Each row was made from one walk, in order. Every step used is in the known rows, and no mark comes twice. Write each row's walk.
Known rows:
gifi-lita-bibe: [-5.272  0.010  3.039 -2.140 -2.488  0.752 -1.015  5.900 -1.246  3.313
  1.901  1.620  2.071  0.336  1.151 -2.364 -1.416 -0.548 -2.720 -0.370
 -1.778 -2.280  2.439  1.816  0.838  3.831 -3.482 -0.931]
gifi-senak-kalu: [ 0.995  4.150  2.992 -0.917 -0.081  2.321  0.388  7.296 -4.956 -0.782
  0.777  2.249  0.897 -1.755  4.048  2.723 -0.983 -1.175 -1.981 -1.372
  0.279 -2.791  4.862 -1.573  1.594  1.954 -2.613 -1.073]
magom-kalu-senak-gifi-lita: [-1.490  0.695  2.666 -0.323  1.446  3.259 -0.970  4.004 -1.125  0.624
  3.757  2.891 -1.256 -1.599  3.084  4.634 -1.154  0.325  0.048  0.165
  0.419 -4.639  4.691  1.034 -0.670  3.590 -4.077 -1.326]
pudep-gamap-gifi: [ 0.090  2.316  0.962 -0.453 -1.174  1.605  1.816  3.987 -0.898  0.963
  0.240  4.230 -1.377 -0.752  1.955 -0.739 -0.569 -1.955  4.598  0.088
 -1.486 -5.197  3.242 -0.630 -0.082 -0.278 -3.437  0.125]
lezor-dudon-pudep: [-4.702  1.551 -0.407 -3.491  2.544 -1.397 -0.770  2.120 -1.330 -1.798
  4.415  4.110  1.611  1.938  3.235  3.570 -3.208 -0.398  0.082 -0.112
 -2.949 -3.142  1.642 -2.605 -0.916  3.598  0.367  0.876]
kalu-senak-gifi: [-1.230  0.271  2.166 -0.019  1.282  3.579 -2.799  5.427 -2.141 -2.785
  3.711  2.715 -0.993 -2.088  4.627  4.739  1.603 -0.593 -0.951 -2.131
 -1.355 -2.882  4.230  0.645  0.215  0.829 -3.568  1.306]
lita-bibe-gakad-pudep-gamap-gifi-senak-kalu: [-1.417  1.652  3.476 -1.369 -0.429  1.820  0.491  2.452 -1.274  2.217
  2.266  1.956  1.628 -1.273  0.990 -3.117 -3.358 -1.601  1.501  2.975
  0.459 -3.590  4.274  0.712 -0.842  1.469 -0.506  0.748]
lezor-dudon: [-3.605  1.210  0.036 -2.710  1.645 -1.482 -1.053  3.964 -1.570 -0.679
  3.360  3.928  2.058  2.635  3.983  3.537 -1.556  0.102 -0.322 -1.000
 -2.352 -4.621  1.284 -1.789 -0.695  2.876 -2.152 -0.239]
senak-kalu: [-0.971  3.012  1.050 -1.566  1.313 -0.221 -2.287  6.626 -2.959 -1.199
  0.423  3.027  1.448  1.435  3.834  2.389 -0.292 -1.558 -0.539 -1.325
 -0.604 -3.106  4.624  1.569  1.168  2.549 -2.103 -1.345]
magom-kalu: [-1.125  0.705  1.353 -1.753  2.527  2.218  0.575  3.698 -0.895  3.377
  2.910  3.534 -0.018  0.373  1.823  3.976 -1.878 -0.053  2.427  1.382
  0.498 -7.208  3.101  0.047 -0.887  3.483 -2.805 -1.778]
bibe-lita-gifi-senak-kalu: [ 2.909  0.524  2.394 -2.637  0.971  3.509 -0.760  7.197 -2.306  2.189
  0.845  1.620  1.000  0.031  2.569  1.419 -1.901 -2.044  2.415 -4.922
 -1.249 -5.587  3.724  1.723 -2.071  3.137 -1.143 -0.433]
bibe-gakad-pudep: [ 0.099  0.017  1.490 -2.010  0.318  2.365  0.885  1.782 -2.198  1.048
  2.795  3.892  0.514 -2.370  2.878  3.188 -1.387 -1.600  2.339  1.381
 -0.341 -5.290  3.979  2.588 -1.097  2.644  2.510 -1.171]
dudon-pudep: [-3.113  1.010  0.161 -3.084  2.232  1.914 -0.071  2.861 -1.502 -0.265
  3.607  3.576 -0.063 -0.665  1.720  2.976 -2.034 -1.694  1.478  0.467
 -2.443 -3.064  2.824 -0.940 -0.026  2.937  1.485  1.188]
kalu-senak-gifi-lita-bibe-gakad-pudep-gamap: [-2.134  0.442  3.560  0.089 -1.403  3.009 -1.941  3.453 -1.674 -1.857
  3.787  2.137 -0.424 -3.263  3.468  1.524  0.091 -0.857 -1.123 -1.126
 -0.535 -1.436  4.721  2.039 -0.229  0.857 -2.831  0.771]
dudon-pudep-gamap-gifi-senak: [-1.221  2.977  0.899 -1.806  0.326  2.541  2.213  2.085 -1.586 -0.719
  2.208  3.954 -1.605 -2.383  1.231  0.466 -2.916 -2.220  3.397  1.033
 -1.977 -2.706  3.724 -2.461 -0.105  1.295  0.410  1.545]
gakad-pudep: [ 0.434  1.381  1.376 -1.311  0.956  1.664  0.861  4.200 -2.035 -1.287
  5.402  3.995  0.926 -0.990  2.917  4.887 -0.001  0.222  0.695 -1.169
 -0.123 -3.794  3.213  2.191  0.450  2.706  0.555  0.813]
pudep-gamap-gifi-senak: [ 1.174  3.244  1.918 -0.065 -1.729  2.668  2.841  4.456 -2.043  0.781
  0.207  3.875 -1.517 -2.160  2.146 -0.683 -0.944 -1.856  3.664  0.011
 -0.948 -4.714  3.665 -1.944  0.209 -0.498 -3.668  0.104]
dudon-pudep-gakad-bibe-lita: [-1.777  1.056  2.220 -2.522  1.647  2.882 -1.571  2.489 -1.053 -1.009
  4.594  3.778 -2.405 -1.722  2.218  0.156 -1.395 -2.194  1.742 -0.424
 -0.295 -2.859  2.803  0.649 -3.076  2.751  2.228  1.779]
dudon-pudep-gakad: [-2.537  1.644  1.579 -2.223  0.928  1.988  0.068  2.430 -1.081 -1.646
  4.152  4.132 -0.809 -2.126  2.377  1.288 -0.838 -1.545  2.613  0.051
 -1.440 -2.530  2.994 -0.259 -1.335  2.400  2.472  2.731]
magom-kalu-senak-gifi-gamap: [-0.336  0.718  2.354 -0.818  2.738  3.968 -1.290  3.700 -1.472  0.506
  3.684  3.596 -0.318 -1.240  3.090  4.408 -0.823 -0.645  0.364  1.150
  0.618 -5.282  4.980  1.064 -1.077  2.821 -3.189 -1.353]
gamap-gifi-lita-bibe-gakad-pudep-dudon: [-1.804  1.717  2.762 -0.503 -3.197  2.784  0.715  4.628 -1.265 -0.669
  1.419  3.689 -1.217 -1.755  2.421 -2.909 -2.429 -0.801  0.231  1.169
 -2.569 -1.840  5.437  2.968 -0.421  5.619 -1.906 -0.580]
bibe-lita-gifi-senak-kalu-magom: [ 2.578  0.806  2.756 -2.878  0.501  4.176 -1.730  7.061 -1.853  2.216
  0.340  1.460  0.818 -0.303  3.843  1.635 -1.772 -1.919  2.752 -5.205
 -1.909 -5.273  4.458  1.618 -1.897  2.925 -1.313 -0.209]
kalu-senak-gifi-gamap: [-0.419  0.427  2.255 -0.706  1.302  4.161 -3.159  5.413 -2.760 -2.792
  3.100  3.349  0.336 -2.053  4.503  3.483  1.752 -1.915 -2.097 -1.163
 -1.389 -2.392  5.043  1.547  0.166  0.901 -2.706  0.329]
gamap-gifi-lita-bibe-gakad: [-2.043  0.833  2.555 -0.586 -1.534  2.459  0.416  5.985 -1.039  1.320
  0.470  3.393 -1.467 -1.398  1.771 -2.461 -2.211 -0.843 -0.367  1.684
 -3.324 -2.643  4.821  2.405  0.208  5.597 -2.463 -0.633]
magom-kalu-senak: [-0.942  1.012  1.267 -1.124  2.229  4.088 -0.454  3.868 -1.579  2.483
  3.795  3.326 -1.215 -1.579  2.149  5.031 -1.210  0.151  1.535 -0.019
 -0.208 -7.138  2.857  0.712 -0.994  3.570 -3.149 -0.579]
bibe-lita: [ 0.537 -2.338  1.596 -3.617  1.996  3.513 -1.627  5.797 -0.449  2.390
  2.016  2.818  0.779  2.033  2.359  2.719 -1.526 -2.596  2.045 -4.040
 -2.223 -7.047  2.802  2.450 -1.833  2.804 -1.064 -0.354]
pudep-gakad-bibe-lita: [ 0.408  0.544  3.736 -1.129  0.173  3.106 -2.642  5.007 -1.238  0.308
  3.495  3.530 -2.615 -1.274  3.581 -1.065  1.216 -1.801  1.252 -2.105
  1.460 -4.884  2.322  2.539 -4.061  1.576 -1.062  0.572]

Write each row's walk:
[-1.640  1.689  2.016 -0.780 -3.084  1.405  1.695  3.194 -0.626  2.473
 -0.409  3.522 -0.835 -1.310  1.118 -3.692 -1.843 -2.332  3.373  1.254
 -1.567 -4.085  3.630  0.482 -0.385  0.742 -3.182 -0.768]
pudep-gamap-gifi-lita-bibe-gakad
[-0.401  0.742  1.635 -2.226 -2.116  2.815  0.519  0.511 -2.466 -0.586
  2.560  4.009  0.892 -2.262  3.761  1.588 -1.437 -2.231  3.210  0.871
  0.132 -4.812  4.448  2.435 -2.058  2.251  2.057 -1.572]
bibe-gakad-pudep-dudon
[-2.107  0.420  2.796  0.061 -0.475  3.218 -2.688  5.930 -2.313 -2.620
  3.280  2.478 -1.017 -2.543  4.476  3.842  1.330 -0.440 -2.493 -2.603
 -1.726 -1.592  4.571  1.654  0.617  1.966 -3.956  0.395]
kalu-senak-gifi-lita
[-4.587  2.207 -0.442 -3.347  1.457 -1.789 -0.049  0.945 -0.956 -1.301
  3.834  4.186  1.560  1.821  2.720  2.210 -3.319 -0.993  1.666 -0.098
 -2.379 -3.417  1.332 -3.290 -1.148  1.820 -0.173  0.822]
lezor-dudon-pudep-gamap
[-3.127 -0.682  4.639 -0.499 -0.766  0.149 -1.489  3.989 -0.279 -1.720
  3.006  1.835  1.489 -0.147  3.625  0.041 -0.922 -0.611 -1.964  1.421
  0.528  0.157  6.176  1.621  0.278  2.042 -2.639 -1.126]
senak-gifi-lita-bibe-gakad-pudep
[-0.840  1.614  1.692 -0.188 -1.323  2.504  0.791  7.325 -1.769 -0.380
  0.546  4.258 -2.283 -1.384  2.762  0.232 -0.900 -0.435 -0.577 -0.188
 -3.711 -2.553  4.846  2.283  1.010  5.744 -2.934 -0.930]
gamap-gifi-lita
[-2.935 -0.244  3.344 -0.281 -0.598  3.264 -2.892  4.716 -1.865 -1.299
  3.015  1.898 -0.447 -2.678  3.823  1.783  0.281 -0.905 -2.169 -1.083
 -1.435 -1.792  4.603  1.811 -0.041  1.838 -3.299  0.441]
kalu-senak-gifi-lita-bibe-gakad
[ 0.444  4.494  3.477 -1.246 -0.728  3.331 -1.084  7.168 -4.292 -0.841
  0.048  1.964  0.569 -2.287  5.866  3.099 -0.718 -0.917 -1.496 -1.762
 -0.689 -2.298  6.003 -1.711  1.786  1.741 -2.869 -0.860]
gifi-senak-kalu-magom
[ 1.538  1.135  3.816 -1.409  0.027  3.399 -2.664  5.245 -1.917  0.718
  2.876  3.708 -1.657 -1.698  3.305 -2.511  1.351 -2.409  1.356 -1.786
  1.571 -4.455  2.709  3.206 -4.491  1.840 -0.369 -0.044]
pudep-gakad-bibe-lita-gifi-gamap
[-4.319  2.045  0.529 -2.881  1.560 -1.317 -0.630  1.838 -1.008 -2.734
  4.817  4.510  1.024  0.883  3.716  2.419 -2.281 -0.293  0.952 -0.392
 -2.288 -2.772  1.790 -2.088 -1.839  3.252  1.132  1.829]
lezor-dudon-pudep-gakad
[-1.787  3.510  1.769 -2.037  0.393  1.247 -4.396  6.422 -1.983 -1.170
 -0.556  2.680  0.992  0.692  6.445  2.922  0.058 -1.258  0.128 -1.838
 -1.968 -2.402  6.219  1.406  1.432  2.317 -2.609 -1.001]
senak-kalu-magom
[ 0.037  2.504  2.272 -0.381 -1.759  1.367  2.180  3.203 -0.984 -0.629
  4.123  3.870  0.030 -1.622  1.413  0.065 -1.312 -0.216  2.024 -0.138
 -0.138 -2.689  3.815  2.072  0.186  1.781 -0.948  1.032]
gakad-pudep-gamap-gifi-lita-bibe
[ 1.983  2.878  2.233  0.272  0.198  4.321  2.128  7.358 -3.049 -0.862
  0.997  3.953 -2.532 -2.792  3.320  1.710 -1.157 -0.425  0.379  0.323
 -2.497 -3.656  5.016 -0.962  0.890  3.829 -2.793  0.407]
gamap-gifi-senak
[-4.124 -1.098  2.443 -2.818  0.680  1.704 -1.236  2.810 -0.469  4.798
  1.998  1.544  2.370  0.409  0.863 -2.659 -2.359 -1.850  1.330  2.960
 -0.800 -5.454  2.145  0.426 -1.183  1.514 -1.124  0.378]
lita-bibe-gakad
[ 1.345  1.788  2.988 -2.011  1.588  4.055 -4.524  6.466 -2.817  2.316
  1.444  1.563 -2.610 -0.422  3.955 -0.065 -1.199 -1.881 -0.463 -2.820
  1.008 -4.387  3.683  1.637 -3.122  2.721 -2.995 -2.013]
gakad-bibe-lita-gifi-senak-kalu-magom
[ 1.648 -1.302  1.342 -3.204  1.519  3.213 -1.169  6.321 -0.783  3.222
  1.452  2.156  0.898  1.088  1.933  1.458 -1.305 -1.947  3.870 -4.667
 -2.115 -6.785  2.540  2.562 -2.684  3.119 -0.882  0.004]
bibe-lita-gifi
[-0.893  0.669  2.293 -0.351  2.675  3.488 -1.061  3.717 -1.009  0.501
  4.060  3.064 -1.256 -1.302  3.136  5.273 -0.949  0.255  1.177  0.484
  0.632 -5.563  4.450  0.414 -0.980  2.770 -3.815 -0.627]
magom-kalu-senak-gifi
[-0.587  1.702  2.186 -2.747  1.481  3.185 -1.650  2.636 -1.699 -0.544
  3.936  3.916 -1.432 -2.118  1.946 -1.274 -1.192 -2.849  1.903 -0.100
 -0.215 -2.399  3.229  1.372 -3.566  2.928  2.896  1.226]
dudon-pudep-gakad-bibe-lita-gifi-gamap
[-3.802 -1.000  4.505 -0.738 -0.737  0.167 -1.882  4.389 -0.283 -0.774
  1.928  1.580  1.468  0.256  3.625 -0.639 -0.803 -1.071 -1.862  1.500
  0.003 -0.325  5.870  0.961  0.250  1.696 -3.533 -1.480]
senak-gifi-lita-bibe-gakad
[-2.207  0.044  3.537  0.015 -0.706  3.260 -2.427  4.205 -1.915 -2.228
  4.182  2.081 -0.418 -3.118  3.814  2.479  0.176 -0.431 -2.240 -1.163
 -0.942 -1.280  4.910  2.463 -0.063  2.102 -2.434  0.839]
kalu-senak-gifi-lita-bibe-gakad-pudep
[ 2.491 -1.198  1.450 -3.912  1.572  3.807 -1.592  6.260 -1.479  3.286
  0.943  2.838  2.238  1.170  1.827  0.236 -1.180 -3.253  2.762 -3.652
 -2.101 -6.317  3.254  3.480 -2.748  3.178 -0.023 -1.060]
bibe-lita-gifi-gamap
[-5.135 -0.523  3.137 -2.351 -2.807  1.092 -0.791  4.577 -1.302  4.039
  1.163  1.620  1.913 -0.534  1.138 -2.895 -2.074 -1.301 -1.903  0.903
 -1.744 -2.794  2.880  2.329  0.097  3.940 -2.205 -1.822]
gifi-lita-bibe-gakad
[-4.832  0.350  3.430 -2.250 -4.503  1.384 -0.557  3.196 -1.545  2.081
  2.083  1.923  2.121 -0.902  1.767 -3.399 -2.226 -1.316 -1.386  0.358
 -0.880 -2.023  3.534  2.850 -0.616  3.927 -1.540 -1.707]
gifi-lita-bibe-gakad-pudep-dudon
[ 0.917  0.887  1.490 -1.269 -0.682  2.319  1.961  1.047 -1.696  0.828
  1.907  4.377 -0.401 -2.878  2.438  1.439 -1.677 -2.073  4.115  1.879
 -0.367 -5.213  4.404  2.181 -1.260  1.585  1.863 -0.983]
bibe-gakad-pudep-gamap-gifi
[-1.713  2.128  1.983 -0.548 -2.787  1.175  1.551  4.181 -0.628  1.864
  0.152  3.413 -0.735 -0.740  1.122 -3.296 -1.390 -1.729  2.749  0.332
 -1.707 -3.765  3.317  0.162  0.141  0.744 -4.129 -0.243]
pudep-gamap-gifi-lita-bibe
[-2.364  1.993  1.016 -3.504  2.079 -0.218 -1.982  2.138 -1.432 -1.729
  4.461  4.362  0.907  0.911  3.231  0.159 -2.697 -1.565  0.472 -0.660
 -1.495 -2.737  2.091 -0.556 -3.774  3.779  1.722  0.706]
lezor-dudon-pudep-gakad-bibe-lita-gifi-gamap
[ 1.573  3.311  1.914 -0.799 -0.553  2.662  1.648  6.884 -4.049  2.260
  1.188  1.777  0.649 -3.140  2.592  1.290 -0.113  0.011  2.265 -1.899
 -0.573 -4.191  2.483 -1.518 -0.400  2.041 -2.168  0.208]
lita-gifi-senak
[ 1.444  4.797  2.366 -0.849 -0.869  2.430 -0.219  7.348 -4.114  1.036
 -0.157  1.482  0.793 -2.944  4.369  1.374 -0.243 -0.089  1.831 -2.365
 -0.739 -2.824  4.448 -0.956  0.114  2.229 -2.400 -0.162]
lita-gifi-senak-kalu-magom
[-4.378  0.223  3.306 -2.053 -3.582  0.754  0.159  3.349 -1.116  3.510
  1.827  1.942  1.981 -1.058  0.823 -3.106 -2.269 -1.311 -0.903  0.802
 -0.791 -2.493  3.010  2.486 -0.074  2.967 -1.618 -1.505]
gifi-lita-bibe-gakad-pudep-gamap
[-1.597  0.369  3.466 -0.380  1.273  3.327 -0.757  2.365 -0.685  1.021
  4.647  2.514 -0.636 -2.185  2.383  3.335 -2.293  0.368  0.272  1.565
  1.164 -4.367  5.007  1.942 -1.356  3.779 -2.579 -0.873]
magom-kalu-senak-gifi-lita-bibe-gakad-pudep
[-2.967  4.087  0.369 -2.305  1.160 -1.417  0.436  2.045 -1.992 -2.948
  2.966  4.199  0.629  0.835  3.281  1.691 -4.020 -0.991  0.785  0.134
 -2.273 -2.051  3.197 -3.497 -0.634  2.595 -0.449  0.689]
lezor-dudon-pudep-gamap-gifi-senak-kalu
[-3.903 -0.592  4.382 -0.522 -0.548 -0.042 -2.064  5.383 -0.137 -1.321
  2.435  1.535  1.526  0.872  3.581 -0.272 -0.353 -0.562 -2.417  0.711
 -0.019  0.008  5.532  0.601  0.754  1.635 -4.452 -0.950]
senak-gifi-lita-bibe
